Each row comes from the steps of one walk. Every step used is in the known rows, and no mark comes twice. Write the walk behind each row, first mark first.
Known rows
s-v-t-f-k-x: [-1.895 -2.653 -1.375 -3.266 -2.258  1.130  2.314 -1.286 -3.788  0.257
  0.283  1.838  0.953 -1.129  0.445  2.118 -1.781  6.305  1.721  5.564
 -1.458  0.385]
x-t-f-s: [-1.336 -0.129  0.824 -0.887 -0.758  0.046 -1.661  1.312 -2.767  2.661
  0.593  1.828 -0.807  0.468  3.536  3.195  2.274  3.241  0.739  4.251
 -3.153 -2.192]
t-r-k: [-2.576 -1.815  0.463  0.048  0.554 -0.936  1.501  0.618 -3.025  2.632
  0.578  0.655 -1.022  1.176 -1.258  1.241 -1.790  3.151  2.116 -0.777
 -1.520 -4.073]
s-v-t-r-k-x: [-2.045 -2.566  2.524 -3.399 -2.169 -0.809  5.782 -0.357 -3.692  0.466
 -0.482  0.778 -0.785 -0.088 -1.158  1.024 -4.097  5.068  3.297  1.022
 -1.242 -1.880]
r-t: [-2.867 -1.263 -0.263 -1.252 -1.039 -0.480 -4.236  0.942 -3.222  5.389
 -1.225  2.187 -0.452  0.240  0.013  1.605  0.849  3.671  1.006  1.789
 -2.832 -2.553]
k-s-v-t-f: [ 0.956 -1.688  2.003 -1.906 -3.146 -0.683  3.350 -0.981 -4.015 -1.400
  0.716  0.671 -0.297 -0.387  0.392  0.947 -0.767  3.375  0.581  5.271
 -3.838 -2.480]
v-t-f-k-x: [-2.913 -3.309 -1.178 -1.707 -1.543  1.391  0.368 -0.702 -3.572  1.762
 -0.324  2.186  0.351 -0.918  1.489  1.642 -1.400  6.414  1.315  4.570
 -0.783  0.434]
s-v-t: [-0.786 -0.819  1.442 -3.720 -1.795 -0.396  2.679 -0.078 -3.034  0.778
  0.130  2.125  0.872 -0.242 -0.491 -0.223 -1.294  3.945  1.250  2.870
 -3.789 -2.317]
v-t-r: [-2.214 -1.667  1.126 -2.480 -0.812 -0.620  2.706  0.830 -2.649  3.271
 -0.972  1.976 -0.521  0.333 -0.191 -0.029 -0.292  3.914  2.005  0.730
 -1.860 -4.416]
v-s-f-k-x-t-r: [-4.329 -0.698 -1.727 -3.974  3.374  1.016 -1.386 -0.619 -4.236  5.430
  0.789  1.080 -1.023  1.413 -0.754  6.012  0.844  5.853  3.074  2.438
  0.598 -1.487]
k-s-f: [ 0.680 -1.500  1.048 -1.388  2.483 -0.531 -2.358 -0.451 -3.994  1.105
  0.870  0.198 -1.472  0.865 -0.408  2.058 -0.668  3.024  1.066  2.139
 -3.139 -2.447]
s-f: [-0.883 -1.140 -0.225 -3.017  2.578 -0.256 -3.025 -0.226 -3.636  1.465
  0.778  1.362 -0.007  0.869 -0.528  1.420 -0.238  3.528  0.912  2.146
 -2.886 -2.288]
f-s-v-t-r: [ 0.377 -1.537  1.574 -4.000 -0.870 -0.664  5.505  0.370 -2.534  2.358
  0.458  1.986 -0.567 -0.469  1.052 -0.257 -1.038  2.877  2.419  1.811
 -2.279 -3.958]
r-t-v-s-f-k-x: [-4.483 -2.062 -2.498 -3.597  1.024  0.183 -6.084 -1.032 -4.494  4.095
  0.986  2.010  0.189  1.373 -0.734  4.572 -0.590  5.501  2.326  4.944
  2.964  1.323]
t-r-k-s-v: [-0.201 -1.585  1.430  0.080 -0.112 -1.461  4.041 -0.272 -3.497  0.653
  1.268 -1.103 -1.878  0.857 -2.159  2.363 -2.619  2.650  2.661  0.111
 -2.353 -4.378]
f-s-v-t-r-k: [ 0.879 -2.207  2.488 -2.483 -1.023 -1.239  6.193  0.248 -2.557  0.554
  1.162  0.768 -1.000 -0.008  0.298 -0.154 -3.039  3.087  2.384  0.444
 -2.295 -3.385]
t-r-k-s-f: [ 0.678 -2.440  1.429 -0.171  2.554 -1.296  0.292 -0.450 -4.179  0.214
  1.373 -1.457 -2.715  1.586 -1.854  2.905 -1.974  3.116  1.931 -0.320
 -1.835 -4.011]
f-s-v-k-x: [-0.400 -1.798 -0.050 -3.041  0.753  1.003  1.965 -1.393 -2.939  4.401
  0.686  2.084  0.931  0.058  1.538  2.251 -2.440  3.951  2.585  4.524
 -0.757  0.604]
t-f-s-v-k: [ 1.301 -1.676 -1.359 -1.853 -0.059  0.555  1.434 -1.720 -2.960  2.087
  2.394  1.686  1.562  0.716  1.601  2.399 -0.277  2.603  0.569  6.448
 -1.807 -1.294]
v-k: [-1.575 -1.212 -1.285 -0.671  1.206  0.650 -1.391 -0.690 -2.592  4.810
  0.394  1.964  1.466  1.406 -0.305  1.886 -0.270  3.631  0.860  2.972
 -1.342 -1.880]
s-v: [-1.734 -0.360 -0.088 -2.753 -0.257 -0.230  0.783 -0.126 -3.189  1.939
  0.830  1.699  0.639  0.202 -0.916  0.901 -0.829  3.149  1.603  2.628
 -3.512 -2.634]
x-k-s-v-t: [ 0.738 -0.160  2.328 -1.521 -2.255 -0.310  3.732 -1.145 -3.369 -0.586
  0.351  0.240 -1.129 -1.457 -1.002 -0.191 -2.801  3.346  1.745  3.226
 -5.371 -2.153]

Write each row's walk
[-1.206 -0.570  0.072 -3.145  0.587  0.681  2.387 -0.038 -2.818  5.976
 -0.205  1.246 -0.288  0.966  1.181  5.769  0.162  4.476  3.865  3.732
  0.196 -1.677] -> f-s-v-k-x-t-r
[-0.984 -1.766 -3.061 -1.823  3.604  0.726 -3.900 -0.533 -3.476  2.238
  1.550  1.063  0.259  0.607 -1.085  2.854 -0.138  4.707  1.002  1.752
 -1.923 -1.595] -> s-f-k
[-0.261  0.176  0.831 -0.462 -0.767 -0.282  1.913 -1.072 -3.525  0.567
  1.088 -0.184 -1.359 -1.021 -1.403  0.843 -2.394  2.662  2.123  2.906
 -5.150 -2.411] -> x-k-s-v
[-1.263  0.530  0.113  1.375 -0.508 -0.466 -2.928  0.897 -2.545  3.264
  0.136  0.692  0.269  2.868 -0.242  6.119  1.501  3.730  2.076  4.591
  1.245 -1.534] -> x-t-v-k-s
[-1.038 -2.220 -0.135 -1.023 -1.711 -0.278 -3.460  0.540 -3.149  4.068
  0.027  2.096 -0.876 -0.182  3.015  1.494  1.323  2.836  0.186  4.413
 -2.667 -2.084] -> r-t-f-s
[-1.222 -0.284  0.983  1.066 -0.153 -0.122 -0.126 -0.410 -3.163  2.045
  0.361  0.220 -1.935 -0.831 -0.309  0.416 -1.958  2.708  1.657  1.966
 -4.446 -2.364] -> x-k-s
[ 0.623  0.290 -0.198 -0.326  1.730 -0.579 -4.961  0.026 -3.485  1.170
  1.161  0.030 -0.050  3.327 -0.945  7.472  1.709  3.974  1.652  5.186
  1.159 -1.245] -> x-t-v-k-s-f
[-4.827  0.738  1.291 -4.401  0.686 -0.479 -3.567  0.120 -4.388  2.043
  0.990  2.047  0.122  2.300  0.175  4.906  0.348  4.608  2.626  5.555
  1.574  0.542] -> k-x-t-v-s-f
[-1.263 -1.856 -1.622  1.352  1.552  0.690 -1.281  0.093 -2.841  3.945
  0.632  0.553 -0.934  0.002 -0.424  2.173 -0.715  4.127  1.594  0.909
 -2.041 -2.050] -> f-k-s
[-0.249 -1.360 -1.821 -0.041  0.938  0.417  0.625 -0.632 -3.173  2.458
  1.402  0.148 -0.360 -0.268 -1.360  2.789 -1.064  3.830  2.049  1.853
 -2.813 -2.053] -> f-k-s-v
[-2.658 -0.802 -1.627 -2.595  2.794  1.304 -4.866  0.265 -3.895  3.259
 -0.115  0.952 -0.537  0.502 -0.085  6.100  0.441  6.762  2.341  2.470
 -1.218  0.240] -> s-f-k-x-t
[ 0.799 -1.118  2.593 -2.291 -1.713 -0.639  3.419 -0.195 -3.344  0.434
  0.070  0.836 -0.466 -0.396 -0.430  0.306 -1.580  3.408  1.553  2.754
 -3.977 -2.482] -> k-s-v-t
[-2.427 -1.310 -2.081 -0.299 -1.269 -0.495 -5.446  0.208 -2.645  4.794
 -0.290  2.334  1.528  2.260 -0.660  4.075  1.103  3.773  1.355  4.766
  1.874 -1.249] -> r-t-v-k
[-5.020 -0.914 -2.066 -0.992  1.077  1.034 -1.042  1.418 -2.967  6.319
 -1.319  1.358 -1.079  0.350 -0.036  5.668  0.786  6.269  3.734  0.731
  0.184 -2.132] -> f-k-x-t-r
[-0.572 -0.720 -1.612 -2.137  0.499  0.489  0.561 -1.358 -2.887  3.295
  1.285  1.780  2.011  1.275 -1.312  2.513 -0.706  3.370  1.280  3.861
 -2.021 -1.811] -> s-v-k
[-4.728  0.019  2.000 -0.249 -2.004 -1.014 -2.430  1.800 -3.157  0.909
 -0.290  1.161 -0.493  1.701  0.211  4.697 -1.593  5.172  3.111  2.528
  1.057  0.230] -> r-k-x-t-v
[-0.914 -1.920  0.184 -0.920 -0.388  0.060 -0.278  0.116 -2.980  2.232
  1.267  2.110 -0.351 -0.194  3.102  0.273  0.120  2.436  0.589  4.179
 -2.684 -2.073] -> t-f-s
[-0.226  0.431  0.605 -2.320 -1.492 -0.184  0.191  0.736 -3.057  1.206
  1.436  1.517 -0.234  0.144  2.497  3.727  1.770  2.944  1.155  5.337
 -3.639 -2.211] -> x-t-f-s-v
[-0.093 -2.588  3.309  0.549 -1.089 -1.278  4.101  0.438 -3.177  1.042
 -0.282 -0.285 -2.243  0.729 -0.812  0.564 -2.612  3.455  1.996 -0.461
 -2.037 -4.041] -> v-t-r-k-s
[ 0.023 -2.298  1.712 -2.031 -1.926 -0.074  1.608  0.220 -2.753  1.119
  0.562  2.391 -0.148 -0.554  3.545 -0.784 -0.246  3.223  0.261  4.565
 -2.937 -1.818] -> v-t-f-s
[-0.708 -0.053  0.523 -2.990  0.229  0.980  0.494 -0.261 -2.793  5.016
  0.107  1.752  0.605  0.737  1.943  4.952 -0.503  4.618  2.794  4.698
 -1.262  0.369] -> f-s-v-k-x-t
[ 1.099 -1.991  2.007  0.026  2.230 -0.954 -1.656 -0.606 -4.178 -0.708
  1.606 -0.985 -1.827  1.164 -1.115  2.217 -2.655  3.208  0.894  0.852
 -3.252 -1.815] -> r-k-s-f
[-3.369  1.423  0.626 -3.620  1.173 -0.974 -3.971  0.448 -3.825  1.529
  2.014  1.876  0.545  2.916 -0.427  4.280  1.742  3.250  1.393  4.985
  0.307 -1.426] -> x-t-v-s-f
[ 1.815 -2.765  3.010 -1.214  1.067 -1.384  2.170 -0.409 -3.943 -0.909
  0.581 -1.095 -2.452  1.200 -1.482  1.796 -2.365  3.818  1.617  0.065
 -2.046 -3.713] -> v-t-r-k-s-f
[-6.551  0.300 -1.257 -1.687 -0.255  0.622 -2.472  0.721 -3.201  4.888
  0.773  2.496  0.542  1.449  0.375  5.026  0.241  5.659  3.170  4.414
  2.546  0.901] -> f-k-x-t-v-s
